Each row was made from one small tree. The marks that hang from a mark follow it in brackets, in alphabetical order. Every link used is in the known rows. Write each row's tree.
Known rows
kilavel{kupe vuri}: -0.866,-0.116,2.232,-0.272,0.879,-0.531,-0.480,-0.237,-1.302,1.227,3.793,-0.245,-0.072,-2.857,0.471,0.151,0.641
vuri{kilavel{kupe{kome} motuni tude}}: -1.808,1.598,4.197,3.273,2.336,0.065,2.993,-1.047,-1.023,1.395,2.819,1.920,0.260,-4.768,-0.236,0.565,-1.412
tude{vuri{kilavel{motuni}}}: -1.902,-1.858,1.441,0.567,1.876,-2.368,1.726,0.886,-1.126,0.449,2.080,-0.830,-2.305,-1.436,1.812,0.850,1.090
kome{motuni{kilavel{kupe vuri}}}: -0.335,0.574,3.283,-1.326,1.613,-2.121,-2.854,-0.153,-1.615,2.038,4.520,-1.473,-0.592,-1.455,0.776,-1.988,2.410
motuni{kilavel}: -1.421,-0.634,1.536,0.548,1.069,-1.233,-1.605,-0.585,-1.339,2.375,2.483,-3.724,-0.865,-2.289,0.685,-0.860,2.746
kilavel{tude}: -2.316,-0.926,2.468,2.116,0.231,-0.326,-0.303,-0.570,-1.630,1.575,2.059,-1.299,-1.084,-2.662,0.934,-0.364,1.486
vuri{kilavel{kome{motuni}}}: -1.480,-0.394,2.152,1.345,1.597,-0.312,1.357,0.431,-0.933,1.472,0.117,-0.974,-2.260,-1.959,2.093,0.224,1.934
kupe{kilavel{vuri} kome}: -2.583,2.266,3.309,2.597,0.631,1.008,0.015,-0.625,-1.859,1.397,3.391,-0.051,-2.696,-4.461,-1.007,-0.754,0.906
tude{vuri{kilavel{kome motuni}}}: -1.853,-1.493,0.660,1.034,1.974,-1.231,2.947,0.310,-1.278,0.084,2.376,-0.414,-2.981,-1.160,1.361,0.624,0.577
kupe{kilavel{motuni vuri} kome}: -2.792,2.725,2.810,1.589,1.300,0.807,1.375,-1.225,-1.752,1.342,4.668,0.245,-3.608,-4.331,-2.018,-1.137,0.458
motuni{kilavel{kupe{kome} tude vuri}}: -1.383,1.470,4.230,2.378,1.332,-0.146,-1.881,-0.809,-2.111,1.553,5.012,0.370,0.560,-3.312,-0.981,-2.091,-0.667
vuri{kilavel{kupe{kome} tude}}: -1.622,1.131,4.597,4.292,1.682,0.285,1.600,-0.400,-1.171,1.463,1.589,1.670,1.216,-4.793,0.845,0.907,-0.845
vuri{kilavel{motuni}}: -2.091,-0.717,1.711,0.657,2.008,-0.865,2.064,0.207,-0.533,1.537,0.852,-1.528,-1.722,-3.014,1.074,0.763,1.092
kilavel{kupe{kome} motuni tude vuri}: -1.701,1.821,3.740,1.806,1.389,0.446,1.361,-1.604,-1.736,1.056,5.710,2.444,-0.714,-3.746,-1.808,-1.114,-1.894
tude{kilavel vuri}: -2.276,-2.479,2.135,2.553,0.751,-3.358,0.538,1.045,-1.025,0.159,3.251,0.288,-2.171,-1.687,2.076,0.741,1.900
motuni{kilavel{kupe tude vuri}}: -1.396,0.299,3.505,0.734,1.387,-0.884,-2.714,-0.278,-2.172,1.181,4.962,-0.804,0.575,-2.424,-0.283,-2.177,0.195
kupe{kome{motuni{kilavel{tude{vuri}}}}}: -1.371,0.490,3.947,2.718,0.926,-1.945,-1.560,-0.536,-2.099,1.866,3.901,-0.300,-1.641,-1.435,0.810,-1.883,1.875

Which tree is each row?
-2.770,1.651,1.160,0.043,1.501,1.091,1.769,-1.164,-1.998,0.466,4.861,-0.763,-4.467,-2.976,-1.582,-1.525,0.997
kupe{kilavel{kome motuni vuri}}
-3.246,1.293,2.714,2.208,0.711,1.556,-0.038,-0.510,-2.735,0.056,4.072,-0.032,-3.307,-2.972,-0.833,-1.993,0.538
kupe{kilavel{kome tude vuri}}
-1.337,1.061,3.299,2.575,1.510,-1.027,2.552,-2.053,-1.884,0.783,6.291,2.403,-0.469,-3.128,-0.664,0.100,-0.875
kilavel{kupe{kome} motuni tude{vuri}}
-1.486,0.131,3.043,2.995,1.882,-2.844,3.223,-0.930,-0.784,0.409,6.088,3.034,-1.231,-3.317,0.061,1.129,-0.092
tude{kilavel{kupe{kome} motuni} vuri}
-0.749,1.014,4.575,2.867,0.913,-1.604,0.363,-1.123,-2.078,1.209,5.175,2.390,-0.086,-2.433,1.020,-0.253,0.662
kilavel{kupe{kome{motuni}} tude{vuri}}
-0.703,0.140,2.355,-0.451,1.530,-1.218,-2.275,-0.265,-1.601,1.614,4.454,-1.758,0.240,-2.448,0.006,-1.317,1.158
motuni{kilavel{kupe vuri}}
-1.333,0.186,1.604,1.316,1.661,-0.579,3.225,-2.104,-2.175,-0.054,6.591,1.616,-1.511,-1.746,-0.388,-0.308,-0.525
kilavel{kome kupe motuni tude{vuri}}
-0.986,1.662,2.504,0.499,1.547,0.121,1.891,-1.576,-1.116,1.588,5.207,1.343,-0.929,-3.743,-1.507,-0.113,-0.916
kilavel{kupe{kome} motuni vuri}
-1.079,-0.902,2.030,0.382,2.315,-2.358,2.306,0.276,-1.091,0.386,3.393,0.326,-0.702,-2.175,1.592,1.381,0.541
tude{vuri{kilavel{kupe motuni}}}
-0.369,0.715,2.210,-0.648,1.122,-0.007,0.257,-0.767,-1.580,1.099,4.393,0.613,-1.574,-1.657,0.498,-0.826,1.056
kilavel{kome{motuni} kupe vuri}
-0.695,0.172,2.980,1.436,1.116,-1.171,0.939,-1.160,-2.335,0.365,5.459,1.656,-1.125,-1.017,1.317,-0.700,1.083
kilavel{kome{motuni} kupe tude{vuri}}
-2.748,-0.629,2.805,1.769,1.871,-0.618,1.598,0.224,-1.092,1.071,1.304,-0.516,-1.475,-3.002,0.757,-0.159,0.184
vuri{kilavel{motuni tude}}
-3.238,1.687,2.771,1.523,1.329,-0.005,1.168,-1.588,-2.079,1.127,4.536,-0.915,-2.812,-3.951,-0.986,-1.258,1.651
kupe{kilavel{motuni tude}}
-2.579,-0.791,1.812,1.748,0.303,1.221,-0.233,-0.145,-2.199,0.327,2.958,-0.001,-2.638,-1.535,-0.085,-1.724,-0.328
kilavel{kome tude vuri}
-0.636,1.388,4.231,2.414,1.921,-0.726,1.489,-0.256,-0.635,2.202,1.361,0.953,0.430,-4.102,1.571,1.228,0.912
vuri{kilavel{kupe{kome{motuni}}}}
-2.279,-0.781,2.873,0.888,0.910,-0.888,-3.349,0.424,-2.204,1.222,3.442,-2.090,-1.201,-1.526,-0.039,-2.807,0.809
motuni{kilavel{tude vuri}}
-1.141,1.498,3.065,2.146,2.481,-0.239,3.454,-1.043,-0.486,1.840,2.392,0.982,0.039,-4.746,0.109,1.431,-0.464
vuri{kilavel{kupe{kome} motuni}}
-2.482,2.942,2.592,2.451,1.387,0.645,2.639,-2.270,-1.454,1.998,4.124,-0.448,-2.946,-5.085,-1.619,-0.160,1.476
kupe{kilavel{motuni} kome}
-1.743,-1.011,2.298,1.764,0.523,-1.147,0.309,-0.392,-2.401,0.434,3.758,0.268,-3.069,-0.077,1.603,-1.316,1.812
kilavel{kome{motuni} tude{vuri}}
-2.529,1.139,3.141,2.096,0.913,-0.613,0.400,-0.752,-2.916,0.212,4.887,0.209,-3.754,-1.704,0.687,-1.734,2.484
kupe{kilavel{kome{motuni} tude{vuri}}}
-2.914,1.784,3.494,1.405,0.845,0.783,-0.744,-0.347,-2.763,0.400,4.415,0.240,-3.842,-2.244,-0.327,-2.818,1.563
kupe{kilavel{kome{motuni} tude vuri}}
-1.027,-0.565,1.323,0.880,2.440,-1.298,3.512,-0.270,-1.247,0.028,3.660,0.734,-1.407,-1.918,1.143,1.226,-0.010
tude{vuri{kilavel{kome kupe motuni}}}
-2.937,0.335,3.106,2.410,0.691,-0.999,-0.213,-0.295,-2.652,0.208,4.241,-0.564,-2.370,-2.846,0.644,-0.816,2.081
kupe{kilavel{tude{vuri}}}
